Each row comes from the steps of one walk. Every step used is in the known rows, and no mark comes twice. Write the walk behind each row, first mark first.
(in the rows, 100 means zero)
Known rows
p-w-d-b-q: 105	119	73	98	109	92	63	123	104	57	111	108	126	116	117	126	110	102	75	93	103	104	105	114	115	85	89	90	112	110
q-b: 127	92	92	85	97	105	74	114	74	108	130	103	104	97	128	79	106	107	122	101	92	84	101	117	92	122	71	87	114	80
y-n-b-q: 120	94	86	124	85	91	66	93	111	67	116	110	89	121	137	113	137	115	96	173	83	107	67	109	111	82	86	127	137	59
l-y-f: 108	107	115	103	93	102	79	80	105	137	107	91	82	68	125	103	86	91	129	107	95	97	98	127	96	82	84	100	102	37
l-w-p-b-d: 142	124	124	115	83	116	88	102	73	95	90	104	92	95	130	95	103	90	100	110	116	72	103	116	145	106	103	79	123	73
f-u: 106	104	137	64	73	80	96	110	92	129	109	106	95	109	158	82	113	125	90	93	82	106	73	95	108	100	73	116	116	87
q-b-p: 135	94	127	94	106	118	89	116	84	89	131	106	88	98	117	103	113	102	117	120	93	84	102	127	120	103	77	106	142	79
d-b-p-w: 133	122	78	74	85	119	69	141	91	87	117	101	92	90	105	127	105	107	91	82	96	102	128	107	111	106	81	101	126	93
w-d: 99	115	103	103	112	95	79	106	107	88	104	110	106	103	159	80	95	109	111	91	98	88	98	129	113	93	88	109	101	100
n-b-p-y-l: 126	102	102	124	94	109	94	83	117	91	116	111	83	99	107	134	120	87	111	139	83	111	100	126	127	88	74	124	124	74
r-v: 122	100	86	105	95	106	70	107	88	99	106	93	70	112	166	98	117	128	126	99	97	76	120	94	104	93	79	108	121	65
u-f-y-l-w: 116	93	96	111	76	71	90	114	69	81	95	119	75	88	117	124	102	94	97	111	115	85	61	122	96	76	122	101	86	83
n-b-d-w: 132	98	138	127	53	96	32	114	89	146	129	115	92	91	153	95	108	98	119	114	109	93	91	123	124	73	93	86	132	70
f-y-l-w-d: 105	107	93	138	110	74	92	93	90	67	85	135	101	94	136	104	99	86	90	110	110	76	68	141	124	71	112	110	86	84
u-f-y-p: 90	76	134	78	57	57	105	106	67	102	117	106	77	109	135	111	86	126	102	113	108	91	58	101	98	105	107	82	111	99
p-b-d-w: 136	103	117	118	59	111	46	136	89	137	132	103	84	94	119	101	96	95	106	68	117	86	102	116	118	75	88	71	128	87
w-p-y-n-b: 123	108	67	119	89	104	83	84	123	105	89	108	90	104	130	112	119	100	114	161	81	92	99	103	117	133	75	118	109	47
w-d-b-p-y-f-v: 85	104	89	108	112	104	131	96	140	99	103	101	84	75	128	135	93	127	108	62	102	93	90	141	144	102	82	61	92	76
p-w: 131	120	65	73	85	121	68	130	80	105	111	105	89	84	139	102	102	111	104	68	87	103	121	105	90	111	76	109	111	87
y-f-v-r: 83	94	120	53	100	89	115	105	112	101	115	79	65	78	124	117	109	162	100	112	83	98	72	131	120	108	82	84	103	40
y-l-w: 131	107	98	114	82	94	72	98	72	73	106	111	83	83	120	111	101	82	94	123	88	103	76	133	119	68	97	121	104	61
b-p-y-f-v: 100	103	105	94	103	120	140	93	121	115	114	97	56	68	139	133	105	137	117	74	89	105	84	137	134	96	75	83	107	55
u-f: 110	99	108	69	72	92	73	132	86	104	113	88	79	97	143	105	94	121	122	83	105	95	92	109	78	102	99	95	102	107
p-y-n-b-d-w: 134	102	93	154	58	109	43	103	119	140	114	112	87	92	127	114	114	88	108	112	110	93	94	123	131	78	90	89	129	59
p-y: 111	118	74	88	98	122	94	106	104	126	115	96	84	101	133	108	113	110	116	94	100	116	127	111	96	105	68	97	102	79
p-b: 126	102	69	83	75	117	80	132	90	111	120	96	80	109	125	96	101	114	117	86	96	92	117	95	83	117	71	88	110	87
p-y-n-b-q: 119	97	64	132	90	109	79	87	124	79	110	108	89	123	127	131	140	106	99	167	88	114	89	107	111	87	78	119	130	59
n-b-d-w-p-y: 126	118	133	121	85	108	68	97	102	148	105	113	97	96	133	122	109	85	116	127	107	96	117	119	143	105	82	86	117	63
n-b-p-w: 146	108	84	96	74	132	72	123	89	96	107	120	82	91	144	129	115	104	118	117	83	96	128	110	110	109	79	123	139	75
u-f-v: 96	100	99	65	70	86	110	133	85	100	108	95	76	89	168	109	106	148	119	54	106	98	73	111	93	108	89	83	84	95
d-w-p-y-l: 117	116	123	105	109	89	74	101	104	108	118	105	91	85	86	137	97	76	91	108	84	109	86	127	135	85	74	116	99	72

Write each row's walk
123	125	180	98	95	85	54	114	82	124	119	105	94	85	132	95	99	96	97	109	104	89	79	126	152	83	96	99	124	72 -> b-d-w-p
112	113	85	104	102	100	89	90	109	99	121	97	90	92	103	111	109	95	99	93	88	118	94	123	110	89	70	111	99	86 -> p-y-l
101	89	145	71	77	79	101	91	107	140	110	99	81	83	145	88	93	128	98	89	71	95	51	110	113	98	82	100	117	73 -> y-f-u
116	96	111	102	85	95	70	99	90	87	125	113	94	123	155	114	133	116	112	168	87	115	89	109	105	82	81	114	134	71 -> n-b-q
101	111	105	80	96	81	66	120	94	77	136	93	105	121	113	112	124	119	82	128	102	122	89	106	106	79	84	89	119	90 -> d-b-q
107	78	91	91	59	84	107	111	73	109	122	111	78	118	118	105	90	120	99	112	100	88	85	88	99	120	82	73	116	85 -> f-y-p-b
105	122	88	109	113	117	97	111	129	92	106	101	102	110	110	129	106	96	102	95	114	101	135	126	129	99	80	87	111	100 -> w-d-b-p-y
111	123	114	95	120	90	98	82	106	90	108	98	96	91	97	116	106	90	94	115	82	110	88	121	131	106	72	120	95	77 -> w-p-y-l
123	114	100	73	96	108	90	123	87	103	107	98	86	107	119	101	97	108	110	111	90	84	109	95	107	134	73	96	107	79 -> w-p-b
128	113	90	93	62	108	77	94	64	105	101	109	102	90	126	129	82	77	99	102	89	106	122	104	111	99	74	113	116	58 -> l-y-p-w
126	109	127	119	66	97	64	86	91	123	114	108	100	99	171	66	122	116	125	122	107	94	93	117	120	98	91	89	131	78 -> n-b-d
105	111	118	85	120	110	105	78	116	128	105	89	73	71	116	117	86	107	120	111	82	97	96	127	124	117	81	88	103	57 -> w-p-y-f
92	113	103	102	112	77	68	111	109	60	120	103	122	126	122	111	114	110	82	116	107	107	88	120	119	76	91	90	112	106 -> w-d-b-q
102	83	112	73	117	119	140	99	120	98	115	85	69	81	91	152	115	140	106	118	90	87	97	143	137	119	73	71	118	39 -> q-b-p-y-f-v-r
124	123	94	107	115	124	83	120	105	68	96	120	98	92	143	116	96	96	101	74	94	82	120	132	129	92	91	123	123	105 -> b-p-w-d
129	111	79	147	71	111	75	75	123	114	98	103	94	98	142	83	129	106	112	123	107	92	94	115	126	105	90	92	129	66 -> p-y-n-b-d
117	115	74	144	110	106	89	84	104	68	82	121	104	92	127	124	93	68	97	102	100	90	101	147	135	73	96	110	88	83 -> p-y-l-w-d
116	123	67	99	108	113	72	120	99	84	94	117	109	90	154	98	91	101	104	59	93	85	119	123	107	105	85	109	101	105 -> p-w-d
110	104	127	94	108	108	81	97	114	147	115	95	69	66	105	139	77	94	115	105	85	95	95	133	129	98	82	84	104	51 -> d-w-p-y-f
122	94	93	104	53	105	90	97	76	112	109	99	93	114	112	123	80	78	111	121	96	96	117	95	104	105	69	91	116	59 -> l-y-p-b
116	115	153	77	98	86	56	130	82	122	121	106	85	89	126	113	92	97	102	122	89	97	88	118	128	93	82	113	111	64 -> d-w-p
100	91	90	100	79	78	96	113	83	79	87	125	102	99	145	123	72	107	96	67	108	71	86	114	109	112	109	87	99	124 -> u-f-y-p-w-d
97	104	109	97	102	59	93	101	92	96	123	114	86	94	112	86	117	118	92	103	98	102	54	114	97	88	89	112	95	86 -> f-y-l
124	112	149	113	71	97	42	124	86	137	134	104	87	85	137	90	103	100	102	80	114	99	85	129	128	59	95	87	129	80 -> b-d-w
105	117	119	101	107	93	79	120	116	72	114	104	104	107	121	108	100	106	97	108	107	90	105	128	133	90	92	98	121	103 -> w-d-b-p
130	125	133	100	91	106	88	102	89	105	106	95	97	100	128	76	106	108	104	93	110	78	97	107	135	118	90	79	125	89 -> w-p-b-d
76	102	106	80	119	99	132	103	147	85	99	83	83	90	95	156	106	141	90	107	101	91	100	144	150	109	86	66	101	61 -> w-d-b-p-y-f-v-r
127	107	94	111	87	134	98	101	114	119	111	110	77	109	139	134	124	101	129	142	95	108	135	116	117	104	72	109	130	68 -> n-b-p-y
132	102	93	102	111	138	106	107	100	108	122	103	88	102	107	127	118	93	119	110	100	95	132	125	118	110	68	94	129	79 -> q-b-p-y
135	100	89	157	123	120	100	83	102	53	89	128	108	93	105	141	97	52	101	114	101	71	105	159	153	79	95	106	111	82 -> q-b-p-y-l-w-d
129	113	171	112	79	85	48	106	84	132	113	116	98	90	146	99	103	93	111	138	101	84	84	121	149	94	94	97	127	62 -> n-b-d-w-p
124	99	99	132	94	97	65	99	119	91	110	116	89	117	111	157	128	88	92	180	85	105	82	113	136	81	82	123	129	46 -> d-w-p-y-n-b-q
122	103	109	114	110	83	108	105	75	53	102	124	88	118	90	146	122	91	72	154	103	89	65	109	130	82	101	107	112	71 -> f-y-l-w-p-b-q
128	124	66	117	106	116	96	91	108	83	78	101	79	92	109	126	109	85	88	140	92	92	97	118	134	109	91	120	101	42 -> l-w-p-y-n
122	115	73	119	104	127	99	102	133	84	106	93	66	98	103	125	122	103	94	116	93	103	101	120	125	91	81	127	129	65 -> b-p-y-n
123	115	98	150	117	116	100	84	112	53	84	125	94	94	118	141	99	63	94	115	101	88	101	156	155	60	101	123	108	83 -> b-p-y-l-w-d
114	113	120	80	91	98	76	128	100	91	129	93	87	103	110	108	111	114	98	117	102	106	105	113	119	93	84	98	129	87 -> d-b-p
135	109	84	112	121	127	83	119	96	66	100	126	112	91	128	115	96	87	107	72	94	65	122	136	127	108	84	107	126	105 -> q-b-p-w-d
102	111	140	109	98	100	113	90	112	142	110	101	74	56	136	125	94	122	106	63	101	92	68	141	160	92	87	60	99	51 -> b-d-w-p-y-f-v
118	120	76	124	104	126	97	111	114	84	91	110	97	105	112	148	103	76	98	113	118	96	140	134	140	87	94	87	107	85 -> l-w-d-b-p-y
125	127	110	132	100	104	72	98	123	112	101	98	86	87	100	115	110	88	83	105	104	89	83	123	151	91	91	104	119	60 -> b-d-w-p-y-n
123	117	47	149	104	119	91	103	137	59	80	106	90	101	94	142	107	76	81	121	110	85	109	133	145	85	101	105	111	69 -> l-w-d-b-p-y-n
97	108	75	126	99	58	77	109	96	72	93	124	117	100	108	107	96	90	80	105	120	81	77	127	117	86	110	80	75	94 -> f-y-l-w-d-b
